Every row comes from one small tree of marks. The marks that hang from a mark follow it in brackets, in the order of their numbers. Every link used is in the known rows. Which tree was each row made from?
Known rows
K_546{K_822{K_155} K_906{K_940 K_960{K_425}}}: [ 10 -10 -18   5  -2   1  -7  32 -28   8  21 -14  -7  -8  -5  -6 -43   7
 -24 -24 -13  23 -12  41  20]
K_940{K_906}: [ 29   8  14 -15   3  -8  -2 -27  -9 -17 -20  19   9   7  -5 -28  13  23
 -15   6  -6 -17   5  -6   6]
K_960{K_155{K_705} K_425 K_906{K_940}}: [-10   0   4   1 -14  20   4 -10 -22  -8  23 -25 -14   2  11  14  31 -12
  16  10  -4   4 -13  13 -19]
K_906{K_940 K_960{K_155 K_425}}: [ 13  -4  -7   0   4   1   5   1 -20 -13  23  -8 -19 -12 -11 -11   2  -3
   6   2  -6  10 -11   5 -13]
K_546{K_822{K_940{K_906{K_960{K_155{K_705} K_425}}}}}: [ -4  11  12 -24   7   2   2  18 -19   6  14 -21   1 -20  -8 -20 -16   6
   9   2   2  11 -18  19   5]
K_425{K_960{K_155{K_78{K_478}} K_906{K_940}}}: [  8 -11  -1  14   9  -6  -9  -5  19 -13  26  22  -2 -22   1  33  28 -16
 -22   8  20 -13   3   0   1]
K_425{K_960{K_906{K_940}}}: [ 41  -9   0   8  13  -5  -1  -4   5 -30  11  24  -6   1  -7   6  18  -1
 -36   1   7   6 -10  -1   0]
K_960{K_155 K_425 K_906{K_940}}: [  7  -6  13   1  -4  12   4 -16 -23 -22  24 -12 -12 -11  -1   9  40  -5
  -1  11   1  -7 -24   9  -8]
K_906{K_940 K_960{K_155}}: [ 12  -3 -22   7  14  -9  -2   0 -16 -16   6   1 -15   0  -8 -14  -5  -4
  11  -3  -6   2   4   3 -13]
K_940{K_906{K_960}}: [ 28  13   7 -11  18  -7   0 -17 -22 -20  -9  18   7   6  -9 -28  -8  27
 -14   0  -3 -10   2  -5  -4]
K_155{K_78{K_478} K_705 K_960}: [-32  12   2   1 -15  -1   3 -13  35  24 -28  16   7  14  -3   2 -20  -5
  20   9  -2  -1  30 -27  -1]
K_478{K_78}: [ 26  -5  10 -15   0 -20   5  -6  18   9 -23  49   6   5 -21 -24  12  13
  -6  18  -2 -27  12 -25  13]
K_546{K_822{K_155}}: [ 25 -20   9 -15  11 -12   6   6  13   3 -19  -2  10   7   1 -17  -7   1
  -6 -11  -6   1  -4  15  14]
K_906{K_940 K_960}: [ 24  -3 -25   3  13  -9  -4   4 -10 -14  -6  16 -15  10 -18 -23 -27   1
  -3 -10  -6  11   7  -2  -7]
K_940{K_906{K_960{K_155{K_78 K_705} K_425}}}: [-15  22  12  -5  -4   9   2  -8 -16   6  12 -10   6  -3   7   0   5   6
  14   6  -5  -7   2   0 -16]
K_960{K_155 K_425}: [ 15  -9  30 -14  -6  -4  20 -17   2 -13   4  -4  -4 -18  -2 -11  42   5
   7  19 -13 -10 -14  -7  -7]
K_425{K_960{K_155 K_906{K_940}}}: [ 28  -9   4  11  12  -7   0  -6   0 -31  22  12  -7  -8   0  15  38  -8
 -20   8   7  -2 -14   4  -8]
K_155{K_78 K_705 K_960{K_425 K_906}}: [-35  19  20  15 -24  19  12  -9  13  11 -12  -4  11  18   0  20   0  -8
  16   9  -8   4  -5 -22 -13]
K_155{K_78 K_705}: [-14   4  -9   2 -11  -5  -1  -1  30  20 -35  14  13  18   6  -8  -8 -14
  25   3 -13  -9  26 -14 -10]
K_940{K_906{K_960{K_155{K_705} K_425}}}: [  2  20  16 -16   1   8   8 -14 -27  -8  16 -13  -3   0  10 -11  12  19
   8   9  -6  -1  -3   5 -16]
K_940{K_906{K_960{K_155{K_705}}}}: [  1  19   4  -9   9  -3   0 -14 -25 -10   3  -6   4  11   8 -15   7  18
  13   7  -6  -9  10   3 -16]
K_425{K_960{K_155{K_78 K_705} K_906}}: [ -4   2  10  16   4  -4   3   1  23  -4   9   7  12  -2  15  30  37 -18
   2  12   2 -12   1  -6 -17]
K_546{K_822{K_155} K_906{K_940 K_960}}: [  9 -10 -32  12   5 -10 -13  35 -25   5   8  -6  -2   2  -2  -9 -50   5
 -20 -26 -14  15   4  40  20]
K_822{K_155{K_78 K_705}}: [ -5 -16 -13   4  -7  -2  -2   2  30  24 -39  -6  11  25  24   1  -6  -6
  15 -16  -5   0  20 -12   4]
K_822{K_155{K_78 K_705 K_960}}: [-25  -3  -5  17 -14  -2   4  -1  32  20 -41 -11   9  34  13   3 -12  -3
  19 -14  -8   8  15 -23   3]

Which tree is each row?
[ -4 -25 -16  -4  -1 -16 -16  34  14  30 -19   6  17 -28  -4   0 -38   5
 -26 -20   3  -5   6  14  54]	K_546{K_822{K_155{K_78{K_478}} K_940} K_906}
[ 30 -15  -8 -12  25  -9  -6   6 -15  -9 -27  -7   0   4   2 -26 -16  36
 -26 -25  17   8 -15 -13  30]	K_822{K_155 K_940{K_906{K_960}}}
[ 13  -6  18  17  12 -11   4  -3  22 -17   8  18  15 -15   3  27  45 -13
 -13  11   7 -21  -7 -10  -6]	K_425{K_960{K_155{K_78} K_906}}
[-40  16 -12  16 -15  10 -11  -8  13  14 -10   8  -1  20  -1  22 -24 -16
  12   4   8   2  23 -13  -3]	K_155{K_78{K_478} K_705 K_960{K_906{K_940}}}
[-39  14   0  11 -25  22  -1  -9  10  17   7   1  -8   8  -5  24 -17 -12
   6   7   9   9   6 -13  -2]	K_155{K_78{K_478} K_705 K_960{K_425 K_906{K_940}}}
[ 15  13  24 -14   8   1   8 -18 -28 -19  17  -5  -1 -11  -5 -15  19  26
  -5   9  -3 -10 -12   0 -10]	K_940{K_906{K_960{K_155 K_425}}}
[-16  16   7   9 -23  22   9 -12 -13  -6   2 -13 -15  24  -6   5  -3  -1
   7   6  -7  22 -10  -7 -13]	K_155{K_705 K_960{K_425 K_906{K_940}}}
[-30  -1  -2   0 -17  22  -3  -6  -2  13  26 -12 -11 -10  15  31  18 -22
  17  11  13  -7   5   8 -11]	K_960{K_155{K_78{K_478} K_705} K_425 K_906{K_940}}
[ -9  -3 -10  12   1  -1  -8   2  19   0  25  10  -4  -7  13  36  19 -23
  -4   7  18  -5  12   3  -7]	K_425{K_960{K_155{K_78{K_478} K_705} K_906{K_940}}}
[ 16  14   9  -9  16 -11   1 -17 -24 -20   2   4   5  -2  -1 -17  12  20
  -1   8  -2 -17   2   0 -10]	K_940{K_906{K_960{K_155}}}
[  5  -5  -2 -22   6  -2  -6  17  -1  14 -22 -20   9   9   8 -24 -24  11
  -3 -19   8  14  -5  17  29]	K_546{K_822{K_155{K_705} K_940{K_906}}}
[  7  -5  -4  10   4  -2  -4 -13 -19 -25   4  -2  -6   2   1   6  32  -8
   4  10   0 -16  -8   8  -7]	K_960{K_155 K_906{K_940}}
[ 27  -5 -10  -4   5   4   4   4 -14 -14  10   6 -20  -4 -19 -21 -19   5
  -8  -7  -5  18  -8   1  -9]	K_906{K_940 K_960{K_425}}
[ -7  -4 -28   4 -13   8  -6  39 -27  21  23 -26  -8   4   8  -1 -50   1
  -8 -26 -18  31  -1  44   9]	K_546{K_822{K_155{K_705}} K_906{K_940 K_960{K_425}}}
[-24   6 -21  12  -9  11   1  12  -4  14  18 -14 -12  -3   1   4 -13 -20
  31  -4  -8  12   7   2 -20]	K_906{K_940 K_960{K_155{K_78 K_705} K_425}}
[ -9   3 -13   8  -3   8  -6  -9 -17 -11   4 -16  -9  15  15  11  25 -15
  23   8  -4  -5   3  12 -18]	K_960{K_155{K_705} K_906{K_940}}
[-19   5  12  12 -14  13  -1 -13   8   2   6  15  -4  -7 -21  21  -7  -5
 -14   7  14  -2  -5 -16   8]	K_155{K_78{K_478} K_960{K_425 K_906{K_940}}}
[ 11   0  -5  10   3   1  -1  -1   2 -19  23  -1  -9   5  12  20  31 -14
  -4   8   2   7  -3   8 -15]	K_425{K_960{K_155{K_705} K_906{K_940}}}
[  4   7  16   9 -13  15  10 -16 -13 -21   3   0 -10   8 -20   0   7   5
 -13   8  -4  10 -25 -11   0]	K_155{K_960{K_425 K_906{K_940}}}
[  9   7   5 -18  20 -14  -4  14 -17  -6   4  -3   9 -21 -17 -25 -16  11
  -3   2   7  -2 -16  14  15]	K_546{K_822{K_940{K_906{K_960{K_155}}}}}
[  0  11  21 -14   8   0   0 -16 -12   0  21   8   4 -24  -2   0   7  16
  -5   8  11 -18   3  -3  -2]	K_940{K_906{K_960{K_155{K_78{K_478}} K_425}}}
[ -4  -4  11   4   7  -4   2  -4  26   1  16  13   6 -10  17  35  33 -14
  -5  16  15 -14   8  -7 -10]	K_425{K_960{K_155{K_78{K_478} K_705} K_906}}
[-12   2  26  -3 -14   1  13 -18  31  10 -11  22   3 -14 -21   1  -4   6
  -6  13   3  -6   4 -31   9]	K_155{K_78{K_478} K_960{K_425}}
[-34   3 -13  19  -9  10  -7  17   9  20 -11 -20   9  29   5  16 -33 -22
  13 -18   1  15   4  16   6]	K_546{K_822{K_155{K_78 K_705 K_960{K_906{K_940}}}}}
[-10  -7 -11  -4   2  10  -8  18  -1  20 -19 -21   4   5  11  -7 -30  18
  -5 -29  13  16  -6 -12  19]	K_822{K_155{K_78 K_705} K_940{K_906{K_960{K_425}}}}
[-23  -3   1  -8  -6  -7   0 -10  29  21 -13   5   6  -4  16   6  14 -14
  32  15  -3 -21  30 -11  -9]	K_960{K_155{K_78{K_478} K_705}}
[-13  -9  -8 -20   5  -2 -14  19  16  32 -19  -8  14  -2   9  -9 -35   4
  -5 -19  22   4  10  12  36]	K_546{K_822{K_155{K_78{K_478} K_705} K_940{K_906}}}
[-18   4   4   2  -4   4  12   7   4  13   4 -11   0  -6   5   4   1 -10
  28   6 -11  -2   3  -9 -24]	K_906{K_960{K_155{K_78 K_705} K_425}}
[ 15  -8  12   9   5 -19   8  -1  38  -9  -2  23  10 -17  -1   9  33 -11
  -7  10  -3 -15   3 -15  -5]	K_425{K_960{K_155{K_78}}}
[ 15 -29 -15 -13   5  -6   2  11  16   9 -46 -16  -6  16  15 -22  -7  10
   3 -22   3  16  -1 -18  23]	K_822{K_155{K_705} K_940}
[ 14   0 -17  -4  12 -18  -7  38 -17   1  -9  11  11 -24 -26 -22 -47  12
 -19  -7 -13   4 -11  18  28]	K_546{K_822{K_940} K_906{K_960}}
